What can hang from each mark:
q358: q276 q898
q213: q255
q898: q86 q213 q276 q750 q861
q791: q750 q898
q861: q898
q276: q255 q358 q898
q337: q276

Every row comes from one small tree of marks. The marks that hang from a mark follow it in brackets, in the order of their numbers. Every link used is in the known rows. Which tree was each row made from?
Known rows:
q861[q898[q86]]: [ 14.3 -17.5 -16.7 -16.4  14.9  14.8   5.0   1.6   9.4  35.5  25.2   5.1
  -5.4  21.6  12.2  10.7   9.7  19.5 -39.2   4.3  28.2 -27.0]
q337[q276[q358[q898[q86]]]]: [ 14.8  -9.2 -13.5 -16.3  -7.4  22.8  -1.5 -20.3   8.9  38.0  10.2  49.2
  -8.1   9.0   4.4  19.4   3.5  10.2 -14.9  12.7  16.1  -3.0]
q898[q750]: [  2.2  -7.2  13.1  -4.2  20.8  24.0  -4.9  -7.0  15.1  26.8  32.9   4.4
 -13.9   9.2   5.2  23.7  -4.8  -2.1 -19.5  12.2  25.9  -3.2]
q276[q255 q358 q898[q86 q750]]: [ 12.3 -28.3  -7.9  -5.4  22.2  23.6 -17.1  -6.6  22.9  50.5  26.8  37.4
  -5.9  -1.9   4.6  23.1   4.1  -1.0 -36.1  22.9  17.9  -6.9]
q791[q898]: [  7.3   0.2  -3.7 -10.8  12.8  10.4   0.9   0.4   3.4  12.3  28.1   7.9
 -22.4  14.3   3.7  24.7  20.1  10.9 -22.6   5.0  32.1 -16.0]
q861[q898[q86 q276]]: [ 11.4 -27.0 -24.1 -20.1  15.6  13.4   1.1  -3.8  15.0  44.9  25.5  11.2
 -13.4  16.1  22.9   6.0  12.5  14.5 -56.1   7.1  32.4 -30.2]
q358[q276[q255 q898]]: [ 16.2 -15.0  17.7 -14.0   8.7  23.7   8.9  -5.8   6.5  28.8  16.2  18.9
 -14.2 -18.3  17.2  19.1   2.2   0.2 -30.5   1.9  13.5  -0.8]
q337[q276[q358 q898]]: [  9.9 -15.8  -2.4 -14.6  -2.0  24.1   4.9 -12.3   2.5  23.5   1.7  44.0
   3.5  -7.6  11.7  18.0   1.8   4.6  -3.5   6.8  22.4  -1.9]
q213[q255]: [ 10.5  -1.5   2.3 -15.3   0.3  14.5  21.4  -7.1   8.8   7.1  15.6  10.8
 -14.2  -1.2  -6.3  12.1  -3.7  15.8 -26.9  -7.9  11.6   0.6]
q791[q898[q86 q213 q861]]: [ 22.1  -8.7  -8.4 -36.8  22.5  15.1 -20.9 -11.3  12.1  24.3  38.2  19.6
 -18.1  24.6  17.6  26.8  25.3  18.8 -23.9  22.8  25.0 -11.5]
q861[q898]: [  8.3  -5.4 -10.3  -9.1  14.9  13.1  11.9   2.7  -4.6  26.2  26.0  -2.9
  -7.9  15.4   1.6  14.2   8.2   9.4 -28.0   2.0  29.5 -19.6]
q861[q898[q86 q213 q276[q358]]]: [ 11.6 -34.9 -29.1 -19.3  24.8   5.3 -12.7  -5.9  12.2  57.8  27.0  11.8
 -19.4  19.8  11.6  14.8  21.0   7.5 -49.5  40.0  27.6 -16.2]
q861[q898[q86 q213 q276 q750]]: [ 12.5 -36.3  -9.9 -17.6  28.6  18.0 -18.6  -8.4  23.4  52.0  39.6  -4.4
 -24.0  23.5  25.1  19.2  14.3   4.5 -49.1  37.5  34.2 -15.4]
q898[q86 q213[q255] q750]: [ 18.2 -26.9  12.4 -21.8  15.7  21.1  -9.7 -13.3  33.6  25.6  30.9   1.1
 -22.3  12.7   9.6  22.2  -1.8  15.8 -30.0  30.5  13.7   8.5]
q276[q255 q898[q86 q750]]: [ 13.3 -22.4   5.2  -5.6  16.3  28.1 -11.8  -9.1  26.8  35.5  27.7  26.4
  -4.2  -0.4  17.5  20.7  -2.0   0.8 -34.3   6.1  22.8 -11.1]
q898[q213[q255] q276 q861]: [ 14.6  -8.6  -3.6 -38.3  13.8  13.8  -1.6 -24.7   8.5  23.2  32.2  20.2
 -22.0  -0.5   8.2  15.1   7.4   6.1 -33.6  12.1  12.0   6.3]
q337[q276[q358]]: [  8.4  -8.3 -10.7 -12.6   3.7  25.4   0.1 -12.4  -0.4  24.8  11.7  36.2
  -5.3   5.5   2.6  21.1   6.4   5.1 -19.6  10.5  22.7  -1.4]
q791[q750 q898]: [  2.3  -2.2   3.4  -9.5   3.0  12.6  -6.0   4.1  11.3  -1.2  21.5   2.8
 -18.4  20.5   2.3  14.5  18.8   9.1 -21.4  -7.2  24.4 -25.9]
q276[q255 q898[q86 q750 q861]]: [ 22.6 -15.6   0.0 -23.8  23.5  33.8 -16.9 -16.0  20.2  38.2  38.3  37.5
   2.3  -2.8  20.2  21.4  -0.1   3.8 -31.7   2.2  18.4 -10.6]
q791[q898[q86]]: [ 12.8 -12.3  -9.4 -18.2  12.7  12.7  -6.5  -2.3  17.7  20.8  26.0  16.7
 -21.0  21.0  14.3  19.7  19.6  21.4 -33.3   8.0  30.5 -22.6]
q861[q898[q86 q213[q255] q276]]: [ 19.6 -32.6 -18.7 -26.4  12.1   9.6   4.9  -9.4  16.7  34.7  24.3   0.4
 -24.9  14.5  14.6   9.0  15.8  18.7 -53.5  20.9  21.7 -12.7]
q861[q898[q276 q750]]: [  7.4 -21.6  -9.6 -10.9  25.8  18.8  -1.8  -3.5   7.2  43.1  39.4  -3.6
 -21.2  12.0  13.5  15.8  10.1  -3.9 -44.7  13.7  36.3 -18.5]
q337[q276]: [  9.5  -4.8   1.7 -12.8  -0.4  29.3   5.5 -15.3   3.0  11.3  14.9  25.9
  -4.6   5.6  15.5  17.6   0.9   8.4 -18.7  -4.7  27.9  -4.1]
q791[q750 q898[q86]]: [  8.3 -14.2  -2.3 -18.3   2.4  15.2 -13.9   2.0  25.8   7.7  17.6  10.6
 -14.6  26.3  12.8  11.9  19.4  20.1 -33.1  -4.4  24.4 -33.3]
q861[q898[q86 q750]]: [ 16.8 -24.0  -8.7 -14.7  24.1  22.3  -5.5   1.0  16.5  42.1  37.3  -2.5
  -9.9  23.7  15.4  16.6   6.7  13.3 -39.0  14.7  29.8 -22.4]

Which tree is each row?
[  9.3  -9.7  10.0  -9.0  25.4  14.6 -18.7  -6.2  11.9  18.8  41.7  -8.2
 -32.8  20.7   7.4  36.3  20.5   0.2 -14.6  34.4  34.2  -0.9] : q791[q898[q213 q750]]
[ 21.2 -12.4  11.8 -16.4   4.8  17.1  -6.7 -19.6  17.7  47.1  23.7  18.5
 -34.8   5.2  11.1  26.0   6.8   4.1 -32.4  29.8   5.9   8.2] : q358[q276[q255] q898[q86 q213]]
[  8.9 -35.1   7.9 -14.2  20.9  15.0 -21.0  -9.5  28.5  47.2  20.6  24.0
  -8.1   5.4  10.5  24.0   0.0   3.5  -9.3  46.1  18.1   2.8] : q276[q358 q898[q86 q213 q750]]
[ 28.0 -29.5  23.7 -43.0  19.5  33.1  -8.4  -9.6  23.5  44.8  24.3  25.2
  -5.7  -7.6  37.0  16.8  -3.7  11.9 -21.7  12.5  10.9  -3.4] : q358[q276[q898[q86 q750 q861]]]
[ 16.5 -17.2   8.9 -33.9  31.9  27.4 -29.9 -19.5  24.9  39.8  45.1  16.8
  -8.9  20.4  20.3  27.0   2.3   7.8 -23.5  30.8  19.2   0.7] : q898[q86 q213 q750 q861]
[ 12.8  -7.6  17.8 -25.5  19.3  26.2  -4.7 -10.8  10.3  27.8  32.2  24.8
   3.2  -5.6  15.3  18.7  -7.7  -0.1  -0.3   1.7  20.2  -4.9] : q276[q898[q750 q861]]
[ 23.6 -22.4 -11.8 -23.8  11.3  10.7   7.9  -4.0  11.6  25.1  24.4  -4.6
 -15.8  17.9   5.8  12.9  11.0  24.8 -37.1  19.2  17.8  -9.6] : q861[q898[q86 q213[q255]]]
[ 17.5  -6.4  27.7  -7.3  14.4  23.7  -9.5 -19.2  10.7  44.5  38.7   3.2
 -41.7   0.1   3.9  36.7   4.9 -12.5 -20.4  36.9   8.7  20.2] : q358[q276[q255] q898[q213 q750]]
[ 21.5 -14.8  28.1 -37.9  13.9  20.8   1.0 -11.0   6.3  29.3  18.0  16.6
 -10.1 -12.3  24.4  20.2   1.1   4.6  -4.3  19.0   9.3   7.4] : q358[q276[q898[q213 q861]]]
[ 15.8 -21.8  -5.2 -34.5  18.0  12.9 -15.7 -14.4  14.7  43.3  18.1  43.6
   3.4   1.1  10.9  18.4   3.2  11.3  -6.8  30.8  11.4  -1.0] : q276[q358 q898[q86 q213 q861]]
[ 17.9 -12.1  15.6 -23.9  -3.2  16.6   8.0 -12.6  20.4  44.7  13.4  23.4
 -25.6   3.7  15.1  15.1  -2.0  15.2 -23.4  12.3   7.1  -2.2] : q358[q276 q898[q86]]
[  1.3 -13.5  -4.3   0.8  25.8  25.2 -13.5 -14.8  16.8  39.8  42.2  15.1
 -26.7   1.8  11.1  22.9   5.5 -14.8 -56.2  10.9  29.9  -6.5] : q898[q276[q255] q750]
[ 14.2 -27.7 -43.3 -12.0  24.8  12.7  -7.8  -4.0   7.3  59.4  31.6  24.2
 -18.0  12.7   7.1  13.2  23.0   3.8 -72.8  17.3  28.1 -25.7] : q861[q898[q86 q276[q255 q358]]]
[ 17.6  -4.0  -4.1 -16.7 -11.1  17.7   9.3 -23.6   0.4  22.0  10.1  34.7
 -20.6   1.1 -10.4  24.4   5.1   6.5  -4.3  21.5   7.4  17.2] : q337[q276[q358[q898[q213[q255]]]]]
[ 10.2   1.1   5.2 -27.9  13.7  15.6 -21.4  -6.5   5.8   1.6  33.8   4.9
 -16.2  23.5   5.7  22.7  25.0   6.4 -10.6   8.0  19.5 -15.2] : q791[q750 q898[q213 q861]]
[ 14.1 -27.7   0.4 -37.5  33.3  26.1 -34.2 -25.0  30.4  51.6  46.0  23.3
 -19.0  16.8  32.4  21.5   6.1   1.7 -41.3  33.9  24.3  -2.9] : q898[q86 q213 q276 q750 q861]
[ 10.8  -6.2  -5.4 -27.7  13.5  13.7  -0.7  -8.6  -0.6  36.1  16.6  44.0
   7.4  -8.4   0.1  16.0  -0.3   3.5  -2.2   6.7  13.8  -6.3] : q276[q358 q898[q861]]
[ 14.4 -24.4 -32.9 -12.9  20.0  17.2  -2.8  -6.3  11.2  46.2  33.4  15.0
 -17.2  13.3  17.1  10.4  18.9   7.7 -71.0   4.6  31.9 -29.7] : q861[q898[q86 q276[q255]]]
[ 16.7   3.0 -27.1 -18.0  13.9  15.7 -10.9 -20.0   4.3  54.3  33.9  53.2
 -10.7   7.4 -13.2  23.3   9.9   3.4 -33.1  10.8   5.8  -5.4] : q276[q255 q358[q898[q86 q861]]]
[ 15.5  -1.7 -10.6  -1.4   5.1  31.5  -7.2 -22.6  -0.7  39.1  28.9  39.5
 -18.1   3.8  -6.9  32.2   7.6 -10.2 -21.5  16.0  17.2   7.9] : q337[q276[q255 q358[q898[q750]]]]
[ -1.5 -11.7  -3.8 -13.2   5.1  12.0  -9.8  -2.6  17.6   9.0  21.7   8.1
 -25.9  16.2  12.5  11.0  23.3   3.6 -38.3  -6.1  28.6 -30.5] : q791[q750 q898[q276]]
[  5.7 -36.1 -14.3 -16.6  25.6  18.9 -22.4 -11.6  32.9  61.9  30.0  30.2
 -21.4  12.4  16.6  16.1   5.9   1.3 -53.6  30.8  25.0 -11.5] : q898[q86 q276[q358] q750]
[ 12.9 -15.3  -3.8 -17.9  16.1   8.5 -15.6  -6.5  19.5  20.0  28.7   7.2
 -26.1  24.7  15.3  26.5  22.2  17.5 -26.3  28.5  29.9 -12.6] : q791[q898[q86 q213]]
[ 24.7   9.9   7.9 -26.6   9.0  25.0   3.7 -20.0  -3.7  41.5  34.4  30.6
 -23.6  -7.3   3.5  24.6   6.6  -1.8 -25.2   2.1   1.9   5.7] : q358[q276[q255] q898[q861]]
[ 19.2   8.9 -20.5 -17.3   2.7  30.2  -4.1 -27.1 -11.9  35.3  27.6  55.5
  -8.9   0.5  -6.9  27.7  12.2  -3.5 -19.3   2.4  11.9   3.8] : q337[q276[q255 q358[q898[q861]]]]
[ 17.9  -6.9 -23.0  -9.6  -2.4  27.1  -6.0 -22.0   5.8  41.4  17.0  53.6
 -13.3   6.5  -0.7  24.0   9.4   4.9 -31.8  10.2  15.1  -1.6] : q337[q276[q255 q358[q898[q86]]]]
[  6.0 -10.2  -7.3 -10.4   5.6   2.1  -9.1 -15.2  16.0  48.0  17.7  30.6
 -18.2  15.7  -9.7  22.4   3.2   6.3 -10.5  36.5  10.2   3.4] : q276[q358[q898[q86 q213]]]
[ -4.1 -18.8  -9.1  -9.6  20.5   4.5 -11.9 -13.9  11.6  42.9  22.4  19.6
 -26.0   6.7   1.8  20.9  11.2  -7.5 -33.5  39.5  23.3   3.2] : q898[q213 q276[q358]]
[ 21.5  -8.5   5.1 -16.2   1.2  20.7   3.1 -14.8  17.0  46.7  22.1  26.9
 -29.2   1.3  10.7  19.5   4.3   8.8 -40.5   9.2   5.4  -1.5] : q358[q276[q255] q898[q86]]
[  5.2  -8.2 -10.2  -0.2  12.5  13.0   1.4  -4.9   1.4  34.4  17.1  38.0
  -4.0 -10.9  -8.4  21.4   6.1  -5.2 -23.3   9.6  17.9  -5.0] : q276[q255 q358 q898]
[ 13.5 -39.2 -27.3 -18.1  29.8  16.4 -14.0  -2.8  17.7  64.3  36.1  13.2
 -19.5  18.4  12.9  14.8  15.0   4.4 -56.8  29.3  30.5 -23.1] : q861[q898[q86 q276[q358] q750]]
[  0.6   4.9  -8.2  -0.2   1.4  12.0   3.6 -22.2   8.2  39.5  27.9  30.2
 -28.0  -0.3  -3.1  17.0   3.7  -9.8 -35.9   1.6  19.9  -6.9] : q358[q898[q276[q255]]]
[ 11.0  -3.0  15.5 -25.5  31.9  25.0 -20.7 -18.2   9.1  30.3  48.2   6.5
 -13.2  12.9   8.5  30.4   1.7  -4.2  -9.4  28.7  20.3   9.3] : q898[q213 q750 q861]
[ 24.2 -14.8  14.0 -14.2  11.0  28.8  -7.8 -15.1  23.3  54.5  34.3  19.0
 -33.0   3.2  13.6  26.1   1.0   1.5 -39.7  19.2   7.6   2.8] : q358[q276[q255] q898[q86 q750]]
